What can hang from each mark:
mera: fizegu mekesal sima
sesu: pakek pekunat
puropit: sima
fizegu: mera sesu
ledek: fizegu
sima: kavim mera puropit
rikin: sima
kavim: sima
vuder: ledek
kigid: sima

Known rows, with every way that one mark hangs from another:
sesu[pakek pekunat]: [ -7.5  33.5 -20.7 -14.0  -7.3 -18.5 -12.4 -16.5   2.0 -25.4  -8.6  20.9
   4.6 -17.1   3.7   7.7   4.9   9.2 -26.4   4.0  23.9  22.7]
ledek[fizegu[mera sesu[pakek]]]: [ 32.1   3.0 -22.0   4.3  10.0  15.8 -19.9  -2.1   3.9 -28.7   3.5  20.6
 -22.6  -7.4  15.8 -14.6  -6.5   5.5  11.1  31.1  12.1  62.0]
sima[kavim mera puropit]: [ -5.9   0.1  16.1 -13.3  -5.0  19.3  35.7  21.1  -7.9  -7.3   6.1  -4.8
   7.5  -1.7 -16.0  -6.6   0.3 -14.8 -23.5   0.5  12.6 -28.6]
vuder[ledek[fizegu]]: [ 41.9   4.0   2.0  -6.8   1.0 -23.5   0.9  23.5  12.2   3.3  20.6 -30.8
 -17.8 -16.0   2.0   4.8   0.2   6.8  22.4  20.8  -5.9  43.5]
rikin[sima[kavim mera[fizegu] puropit]]: [ -0.8   4.7  17.3 -21.1  10.0   6.0  30.3  11.2 -11.3  11.1   6.9 -17.0
  13.6   8.8 -16.3  -6.5  11.5 -28.2  -9.6 -10.3 -22.3 -27.7]
kigid[sima[puropit]]: [-13.8  14.5   2.2  -2.7 -13.7   3.5   0.5   4.9   3.2   1.8 -11.0 -18.8
   3.1 -19.0  -3.9   8.6  -9.9   3.0 -26.8  -2.8   9.0   5.9]
puropit[sima[kavim mera[fizegu]]]: [-12.3   3.8  -0.4 -13.0  -8.6  -5.6  17.2  11.5  -8.3  10.6   2.4 -13.4
   3.3   1.9  -8.4 -13.5  21.1 -16.7  -1.4 -16.2  -5.3 -50.1]
puropit[sima[kavim]]: [-18.6  12.9 -13.8  -5.1 -11.7   1.3   2.5  16.9  -1.9   7.0   2.8  -7.1
 -15.7 -34.1   7.0   0.7  13.7  -6.4  -9.8  -9.9   6.3 -30.0]
rikin[sima[kavim mera[mekesal] puropit]]: [-22.4   2.5  15.3  -5.5  -0.7   7.7  23.9   3.9 -13.9  14.3   8.8  -3.6
   1.6  22.6 -16.6  -8.0   6.2 -20.2 -12.1  -7.1 -17.1 -27.1]
ledek[fizegu[mera]]: [ 37.7  -6.6  -8.0  -3.7   5.3   3.0  -4.2  21.1   1.6  -7.8   8.2  -5.6
 -26.5 -16.9  10.9 -10.0  -2.2   5.3  14.6  33.7  -3.4  52.9]
sima[puropit]: [ -6.8   1.1   9.6  -2.7   2.7  -0.6  12.4  13.4   6.7  -7.4  -0.9  -7.6
  -4.0 -33.0   4.3   8.7  -8.3  -0.7 -19.7   7.5   9.2  11.6]
kavim[sima[puropit]]: [ -9.4   7.5   5.8 -11.6   3.8  12.2   3.2  24.6  -3.6  12.9   7.2 -13.7
 -14.4 -29.5   5.3  17.2 -12.8  -2.0 -29.0   1.8   9.2   5.5]
mera[fizegu[sesu[pekunat]] mekesal sima[puropit]]: [ -9.7 -12.2   4.2  21.2  -9.6  -6.2 -21.0 -32.0   5.3   1.3 -13.0  24.9
  29.2  17.2   9.5   9.5 -15.4  20.2   7.1 -11.9  -3.0  -6.0]
kavim[sima[mera[fizegu] puropit]]: [ -3.4  -1.2  20.7 -19.4   6.1   4.6  17.3  21.2 -10.9  16.0   8.0 -20.6
   4.0   5.9  -9.3   4.0  -5.8 -11.2 -19.2  -5.2  -2.3 -14.2]
sesu[pekunat]: [  8.8  18.8 -11.9  -6.5  -1.7 -19.9  -8.0  -2.2   0.3 -17.0  -7.5   4.3
  -2.0 -29.4   8.0  13.9   4.5  12.6 -15.1  11.3  18.2  17.2]
fizegu[sesu]: [ 11.5   3.0 -13.2  13.0  15.4  -1.2 -12.7   1.7  11.4 -21.5  -6.7   2.5
 -25.8 -37.1  11.7  11.2  -0.1   7.6   1.9  18.4  16.1  28.4]
kavim[sima[mera[fizegu[sesu]] puropit]]: [  8.0  -7.0  14.1  -4.2  16.0  16.5   6.4  12.6  -8.3   3.5   3.9 -10.3
   1.0   3.2  -0.1   6.2 -10.4  -8.1 -11.4   1.5   6.4 -10.8]
rikin[sima[kavim mera[fizegu mekesal]]]: [-12.1   5.5   3.0  -7.9   2.5 -19.1   8.9  -6.7  -8.5  16.4   3.8  -9.0
  -4.3  29.7 -21.2  -8.1  22.2 -15.7  13.7 -11.5 -34.8 -21.1]
kigid[sima[kavim mera[fizegu] puropit]]: [ -8.7   7.7  13.6 -16.9 -21.0   9.3  21.7   4.6  -8.1   5.2  -5.9 -21.3
  27.5  20.5 -26.9  -7.1   2.6 -12.0 -19.2 -19.1  -4.2 -38.9]
kavim[sima]: [ -2.9  16.5 -10.2 -10.6   7.7  -1.2  -9.6  22.8   0.5  11.0   5.7 -14.6
 -33.7 -30.3   3.7  18.3  -0.2   3.2 -14.0   6.0   8.0  16.9]
puropit[sima[mera[fizegu[sesu]]]]: [ -1.4  -6.2  -3.5   7.6  12.2  -7.9  -1.5  -0.9  -2.4  -3.0  -5.6  -7.6
  -4.7  -5.7   8.2  -7.5  10.5  -7.2   8.0  -1.9   3.3 -20.1]
vuder[ledek[fizegu[mera]]]: [ 48.3  -8.9   0.6  -5.1   2.3 -16.0   4.2  19.0   4.3  -1.0  22.3 -28.8
 -21.3 -11.5  12.7  -7.1  -1.5   7.4  25.5  34.5  -5.5  69.7]
vuder[ledek[fizegu[mera[sima]]]]: [ 36.4 -13.4  -1.5  -1.5   1.3  -3.9  -0.6  17.0   7.3  18.6  22.5 -22.0
 -17.5   7.5   9.5  -8.1  -6.5  10.0  34.5  24.4  -9.5  65.2]

Rows:
[-25.7  -2.2  17.3  -3.7  -5.2   6.3  10.2  14.4 -12.9  19.6  10.4  -8.1
  -7.7  20.1 -10.5   3.3 -11.6  -3.5 -23.8  -1.6   2.6 -14.1] -> kavim[sima[mera[mekesal] puropit]]
[-17.6   0.2   5.3  -4.9 -10.1  26.5  14.3  15.3   4.8  11.6   3.0   4.1
   3.6 -10.5  -7.5   4.4  -8.2  -3.4 -13.8 -11.8   3.9 -19.0] -> mera[sima[kavim puropit]]
[ 26.7   3.1  -2.9   1.1  10.2 -15.4  -5.5 -15.6  -4.5 -26.2 -11.2   9.2
  13.7   3.6   2.1   2.1   6.8   6.3   1.7  11.1  13.9   2.6] -> sima[mera[fizegu[sesu[pekunat]]]]
[-24.8  -7.4  -3.1  11.3  -8.5 -24.8 -17.0 -14.5  15.3  19.8  -6.8   2.0
  -6.0  15.1  -6.4   4.8   1.4  13.2  23.3 -13.9 -23.0   7.7] -> mera[fizegu mekesal sima]
[ -8.7  19.7 -16.8  -3.9  -2.2 -13.4 -12.7 -27.3 -10.7 -20.1 -11.7  21.9
  23.2  12.1  10.7 -10.3  11.5  -2.7 -13.8 -10.5  20.8 -20.5] -> puropit[sima[mera[fizegu[sesu[pakek pekunat]]]]]
[ -3.0  21.5 -25.7  -4.6 -11.1   5.9 -22.9 -31.4   4.9 -15.1 -10.9  37.4
  22.3  11.4  -1.4   3.6   4.5   8.9  -1.0 -18.1  11.2  -8.5] -> mera[fizegu[sesu[pakek pekunat]] sima[kavim]]
[-34.9  -1.0  -1.0   8.9  -8.9 -18.3   2.9   1.0  -7.4  12.9   0.0  -4.5
 -14.0  10.8  -0.8 -10.7   9.8  -2.7  -4.2  -5.5   1.2 -24.6] -> puropit[sima[mera[mekesal]]]
[  7.2  -1.9   0.1   2.6  -8.4  19.0  -5.0 -14.4   0.1  -5.3  -7.4  22.6
  35.0   0.6   4.4   9.0  -8.9   7.2  -3.5 -13.7   6.9 -26.1] -> mera[fizegu[sesu[pekunat]] sima[kavim puropit]]
[ 18.7 -23.4 -13.0  27.4   2.2  16.5 -28.3  -3.9   6.5   5.3   3.4  19.9
 -26.5  21.2  13.2 -11.8 -12.9  18.5  39.1  23.4  -9.6  47.2] -> ledek[fizegu[mera[mekesal sima] sesu]]
[ -0.8  -5.8  21.0 -15.7  -6.2   6.8  32.7  13.4  -5.0  -4.3   3.6  -9.3
  20.4   6.0 -18.3  -8.2   3.3 -15.3 -11.6  -8.6  -3.7 -33.6] -> sima[kavim mera[fizegu] puropit]
[  6.8 -15.5 -15.8  18.7  15.8  17.7 -14.7  -5.4   5.4  -6.1  -4.7  10.5
 -26.5 -13.5  18.3  -0.9  -5.9  11.0  13.4  21.5  12.1  49.7] -> fizegu[mera[sima] sesu]
[  4.1  -7.2 -10.2  13.4  13.0  -2.2 -18.9  -9.0  16.5   0.9 -10.3   4.7
 -10.9  -9.0   6.2   8.9  -1.8   9.5  21.8  -1.2  -4.3  18.6] -> mera[fizegu[sesu] sima]
[-30.3 -16.5  15.2  11.3 -11.3 -11.1  -1.9 -10.5  12.1  21.1  -4.8   2.2
  12.5  16.0  -4.1   3.7 -11.7   8.2   8.9 -18.0 -21.1  -3.8] -> mera[fizegu mekesal sima[puropit]]
[ -0.8 -12.2   3.8   7.4  -0.7  25.6   1.6  -1.7   9.6   2.8  -4.1   9.1
  14.0  -4.2  -0.6   5.2  -9.0  -0.8   6.3 -14.6  -3.6 -20.7] -> mera[fizegu[sesu] sima[kavim puropit]]
[-19.1  -9.1  -3.3  14.9 -11.0  -6.0  -2.9 -10.6  -6.9   4.2  -2.5   6.1
   0.7  20.8  -3.7 -14.0  14.3  -5.2  15.3 -17.0  -8.5 -51.8] -> puropit[sima[kavim mera[fizegu[sesu] mekesal]]]
[-12.6  -6.1   9.9  -8.2 -10.5  12.9  13.0   6.7   7.4  16.1   0.3  -1.2
  16.1  -2.5  -9.4   2.8  -4.8  -4.2  -1.0 -20.6 -12.2 -23.5] -> mera[fizegu sima[kavim puropit]]
[ 52.2  -1.2  -3.3   8.0  10.5 -11.6  -9.8  15.3  14.6  -8.3  16.7 -19.9
 -21.0 -18.9  10.6   5.9  -4.5  10.4  30.4  27.3   2.4  47.6] -> vuder[ledek[fizegu[sesu]]]
[  8.3   7.7 -10.6  -2.5  -5.8  -0.5  -1.1  -8.5 -16.3  -9.7  -5.3  10.3
  21.2   4.5   5.8  -6.8  16.5  -4.3  -2.4 -10.8  13.3 -52.6] -> puropit[sima[kavim mera[fizegu[sesu[pekunat]]]]]
[-30.3 -13.2  13.0   5.7 -22.9   2.0   4.3  -6.5   7.3  21.5  -0.2   6.9
  17.2  19.5 -13.1   0.3  -6.2   3.2   7.2 -26.4 -22.7 -30.0] -> mera[fizegu mekesal sima[kavim puropit]]
[ 16.6   2.3  -2.6   0.2  34.7  -9.9  -0.9  -6.1  -2.2  -3.5  -2.7 -11.2
 -13.4   1.3  -0.5  -0.2  14.7 -14.7  14.3   9.0 -15.3  14.8] -> rikin[sima[mera[fizegu[sesu]]]]
[-17.3 -27.7   1.2  25.4 -11.0  33.8  -2.5 -11.8  -2.3   2.3   0.2  24.0
  -2.3  12.4   7.8  -8.1 -15.9   8.0   6.6   2.6   2.3   6.1] -> fizegu[mera[mekesal sima[kavim puropit]] sesu]
[  2.9 -11.5  15.7  13.2  -4.6 -12.5  -0.4 -25.8  -7.5 -17.9 -10.5  18.0
  33.4  25.5   0.5  -1.3  -7.9   8.7  -3.9   1.3   5.5 -15.9] -> sima[mera[fizegu[sesu[pekunat]] mekesal] puropit]
[-18.2   4.9 -14.9  15.6  -3.3 -24.5 -26.1 -34.8  15.9 -19.7 -12.1  21.7
  -6.1   5.9   0.6   1.2   1.2  11.0  11.1  -5.1  -4.1  21.2] -> mera[fizegu[sesu[pakek]] mekesal]
[ 10.2  -5.6  14.1  -1.2  31.0   3.6  12.6  -3.1  -4.9  -3.0  -1.4 -11.1
   6.1   2.1   1.2  -1.7   2.5 -19.8  -0.1   4.4 -12.1   2.2] -> rikin[sima[mera[fizegu[sesu]] puropit]]
[  6.4  26.8 -16.3 -16.3   6.5  -2.0 -18.5 -17.7 -13.6 -14.1  -3.4  18.8
   9.5  20.6  -1.0   5.3   3.1   2.2 -19.1  -2.3  21.0   1.1] -> kavim[sima[mera[fizegu[sesu[pakek pekunat]]]]]
